Each row was made from one small tree. The marks that hang from a mark follow it in brackets, in alphabetical order. Every link used is in the known rows. Write each row's tree.
Known rows:
rales{geru{foze nadezu} sifun}: [  4.5   9.8  -9.4 -17.6  18.2   5.8  23.6  10.8  17.3  21.8  36.1  11.9
 -15.1  16.2 -13.5 -32.4  22.7  39.1  -3.8   1.9]
sifun{rales{geru{nadezu}}}: [ 16.7  -0.3  -5.2   8.2  -2.4  -9.2  22.3 -21.8   4.5   6.5  10.9  -4.9
  -7.9  -9.7 -16.6   3.1  -3.9   7.2  -4.0  26.0]
sifun{rales{geru{nadezu vezonez}}}: [  9.6  -1.3 -18.9   6.8  -4.9   4.5  28.5   4.5  12.0  10.5   6.4  -7.1
  14.3 -18.4 -31.9   2.4  23.0   5.9 -14.5  46.4]
zegam{nadezu{rebav}}: [ 31.7   8.1 -24.7  13.8   6.5  -5.8 -21.1  -8.6  10.5 -14.5   2.9  -1.0
 -24.9  -0.6  -5.5  -2.1  15.3   0.1  13.6   3.1]
zegam{nadezu{fego rebav}}: [ 29.6  -3.1 -26.0  21.9  10.8  11.2 -25.0  -6.5  22.9 -20.8   8.5   0.9
 -52.2   4.7  -1.5  -9.1  21.6 -18.0  23.2  33.2]
govo{foze{geru}}: [ -5.0  -2.3  26.7  -7.6  21.3  -5.4  -3.0 -11.7  -2.0  20.2  18.3  -8.6
  -2.6   7.4  16.9  -7.6  13.0   9.9 -10.1   1.6]
nadezu{rebav zegam}: [ 41.6   6.2  -7.6  16.9  13.8 -15.5 -22.1   5.6  -2.4 -14.9 -11.9  -2.8
   0.3   7.7  -0.9 -20.6   7.1 -28.6  23.0  30.1]
nadezu{zegam}: [ 16.7  -5.4   1.9   3.5   5.2 -13.7  -6.6   0.7  -2.8  -7.9  -8.3   1.6
  -0.6   7.6   1.6 -20.8   6.7 -23.7  18.2  13.7]
rales{sifun}: [  2.8  -1.5  -8.7 -19.6   9.9  -1.8   4.5  10.6   9.4  -8.4  -2.2  17.2
 -25.0  15.1   7.9  -1.5  -4.3   9.4   3.5 -19.0]
rales{geru{foze nadezu{fego rebav}} sifun}: [ 29.0  11.1 -20.3   2.1  30.1  23.1   5.1  21.1  27.4   7.6  40.5  11.2
 -43.7  23.5 -12.4 -38.8  26.0  16.4   7.2  49.7]
govo{foze{geru{vezonez}}}: [-14.9  -2.7  12.7 -11.4  22.1   8.9   3.3  12.2   4.9  23.5  10.9 -10.3
  15.9  -2.3  -0.7 -10.4  40.5   8.2 -19.0  20.3]
nadezu{fego rebav zegam}: [ 40.2  -6.4  -8.0  24.2  17.2  -0.7 -23.5   7.9   8.8 -19.3  -6.0   1.2
 -26.0  13.0   3.7 -27.9   9.0 -46.0  31.2  59.3]
sifun{rales{geru{foze nadezu}}}: [  9.8  18.2   1.4  16.8   1.2  -4.8  20.1  -2.8  -1.2  24.0  19.1 -14.3
  -4.0  -1.0 -21.4 -16.7  15.7  18.2  -7.9  34.6]
sifun{rales{geru{foze{govo} nadezu{fego}}}}: [  9.6  -2.6   5.3  13.4  33.4  22.6   7.5  -9.2  -1.2  20.5  32.3  -7.2
 -39.6  15.1 -10.8 -10.7  36.2  -1.5  -3.4  47.7]
rebav{nadezu{zegam}}: [ 10.6  -3.9   5.4  16.9  -0.1 -18.6  -7.1  -5.4   4.6 -16.6   0.8   2.5
   2.5   9.7  -2.8 -13.8  11.3 -33.1  41.7  -1.4]
sifun{rales}: [  8.6   6.7   1.9  13.4  -5.4 -13.3   3.5  -2.6  -8.8  -3.4 -15.6  -8.2
 -13.4  -4.3  -3.3  11.4 -13.1  -9.4   0.4  10.9]
govo{foze{geru{nadezu{fego rebav zegam}}}}: [ 30.8  -0.8  10.1  17.8  40.8   2.4 -20.3 -12.9  15.0   8.9  24.0 -10.2
 -12.4  14.4   2.2 -37.1  40.4 -45.7  20.2  57.2]
rales{geru{foze{govo} nadezu vezonez} sifun}: [ -3.8   1.1 -21.2 -34.3  46.0  34.8  16.8  26.7  14.4  25.4  36.9  14.3
  -8.0  23.0 -23.3 -20.9  66.0  31.9 -18.6   4.8]
foze{geru{nadezu{fego} vezonez} govo}: [-14.4 -31.3 -10.3 -27.3  52.9  50.9  -0.4  -6.5  17.7  12.4  24.9   6.1
 -18.2  -3.9  -7.3   9.0  75.8 -21.2 -12.5  40.1]
geru{nadezu{rebav} vezonez}: [ 12.5  19.7 -33.0   9.3   7.1  20.5  -2.0  21.5  14.9   3.9   1.3  -4.8
  37.4 -11.0 -36.4  -6.3  42.6 -16.6  -6.2  32.6]

Which tree is each row?
[-22.3  -7.1   5.8  -3.0  27.1  32.5   6.7   3.3  26.7  26.9  29.2  -9.1
   6.8  -1.7 -14.1 -16.8  63.2 -18.8 -13.7  48.7]  govo{foze{geru{nadezu{fego} vezonez}}}
[ -0.8 -29.2 -14.5 -11.6  29.3  25.1   5.2   1.5  30.4   3.6  10.4   1.0
  -8.8  -8.1 -15.8 -23.5  66.9 -42.0  10.6  68.6]  foze{geru{nadezu{fego zegam} vezonez}}
[ -7.9   7.7 -16.9  17.3  13.4  25.0   3.4  33.0  20.5  13.7   8.6  -9.3
  12.3   6.1 -35.5 -48.5  75.5 -42.8  12.1  67.4]  geru{foze nadezu{fego zegam} vezonez}
[ 13.7  -6.0 -19.1 -21.9  56.6  32.5 -13.2   0.1   5.0  11.8  15.8   0.8
   8.9  -5.1 -13.2  12.6  66.3 -10.2 -17.9  28.5]  foze{geru{nadezu{rebav} vezonez} govo}
[-21.7  26.0 -17.0   2.6   3.2  24.4  11.3  33.6  10.4  26.0  12.1 -13.8
  39.5  -5.5 -40.5 -23.4  62.6   0.1 -13.9  24.7]  geru{foze nadezu vezonez}
[ -6.4 -12.2   4.2   1.9  31.1  18.8   2.0   3.7  24.2  19.8  20.8 -10.6
   7.3   4.2 -13.3 -36.6  72.0 -43.9   4.9  59.4]  govo{foze{geru{nadezu{fego zegam} vezonez}}}
[ 16.6   2.6  12.7   4.7  28.7  -2.0   2.1   0.0 -22.4  17.9  15.7  -8.8
 -32.7  16.7   2.0  -3.9  15.3  24.7  -9.6  22.8]  sifun{rales{geru{foze{govo}}}}
[ -0.2 -16.9 -13.5 -21.8  23.8   8.5   9.4   1.3  17.6   7.2   5.1  -1.1
  17.8 -13.3 -18.5 -17.0  62.4 -22.6   2.7  38.4]  foze{geru{nadezu{zegam} vezonez}}
[  3.0 -23.1  -9.5 -31.9  53.3  21.4  -3.8  -7.9   4.6  10.7  11.1   5.0
   4.7  -0.8 -10.0  -4.4  79.2 -28.9  -1.4  21.5]  foze{geru{nadezu{zegam} vezonez} govo}
[ -8.2  11.0 -16.2  -1.3   6.5  23.5  23.8  23.6  15.8  30.6  31.3  -8.5
  28.0  -4.7 -36.3 -29.9  55.8  26.3 -17.1  43.3]  rales{geru{foze nadezu vezonez}}
[  3.8  17.3 -23.9  11.4  43.6  51.9 -18.9  31.7   9.9  17.2  21.5  -8.8
   2.3  14.3 -31.6 -20.8  81.0 -25.2  -5.6  54.1]  geru{foze{govo} nadezu{fego rebav} vezonez}
[ 21.4  30.1 -23.8  20.2  17.3   9.1  -9.0  41.7   6.9  11.6   0.7 -15.1
  37.6   4.8 -40.3 -47.7  68.8 -30.1   9.3  53.9]  geru{foze nadezu{rebav zegam} vezonez}
[  2.5 -36.9 -10.4 -24.0  56.7  36.4  -6.1  -8.1  16.4   4.7  15.8   6.4
 -19.6   4.1  -7.4  -9.7  81.4 -46.3   6.4  52.5]  foze{geru{nadezu{fego zegam} vezonez} govo}
[ 12.0 -18.8 -19.5 -14.7  61.0  49.2 -16.9   0.8  19.3   3.8  22.0   2.7
 -18.4  -1.8 -11.3   6.3  72.4 -26.4  -7.8  56.6]  foze{geru{nadezu{fego rebav} vezonez} govo}
[ 37.7  -8.1 -28.8  -4.2  26.0  18.6   7.4   1.3  34.3  -7.6  32.0  21.3
 -42.6  13.1  -4.6 -17.9   7.2   4.5   9.8  39.9]  rales{geru{nadezu{fego rebav}} sifun}
[ -3.3  11.3  -8.9  -3.6  36.9  24.8  -5.8  21.7  -3.8  21.1  10.7  -7.4
  26.8  16.7 -31.7 -32.0  87.4 -28.1   1.2  20.8]  geru{foze{govo} nadezu{zegam} vezonez}
[ 24.2  -6.6 -17.4  10.1   1.8 -10.6  23.5   3.2  10.5   4.3  -1.2  -6.5
  11.4  -9.5 -31.3 -16.6  31.3 -21.0   4.7  57.4]  sifun{rales{geru{nadezu{zegam} vezonez}}}
[ 28.5  23.4  -9.8  13.1  14.8   5.6   1.9   6.4   7.3  21.7  34.0  -8.7
   7.1   4.5 -20.7 -30.4  25.4  23.7  -5.0  38.8]  rales{geru{foze nadezu{rebav}}}
[-20.3  17.5 -11.8  -8.8  31.5  36.2  -0.2  23.3  -3.0  28.1  18.7  -7.6
  28.6   7.2 -33.7 -11.9  80.5  -6.0 -19.7   8.2]  geru{foze{govo} nadezu vezonez}
[  8.9 -16.1   3.8  26.3   5.7  -3.3 -11.2  -5.5  18.1 -24.0   5.9   3.6
 -22.0  14.2  -1.1 -21.4  17.0 -50.0  48.5  28.3]  rebav{nadezu{fego zegam}}
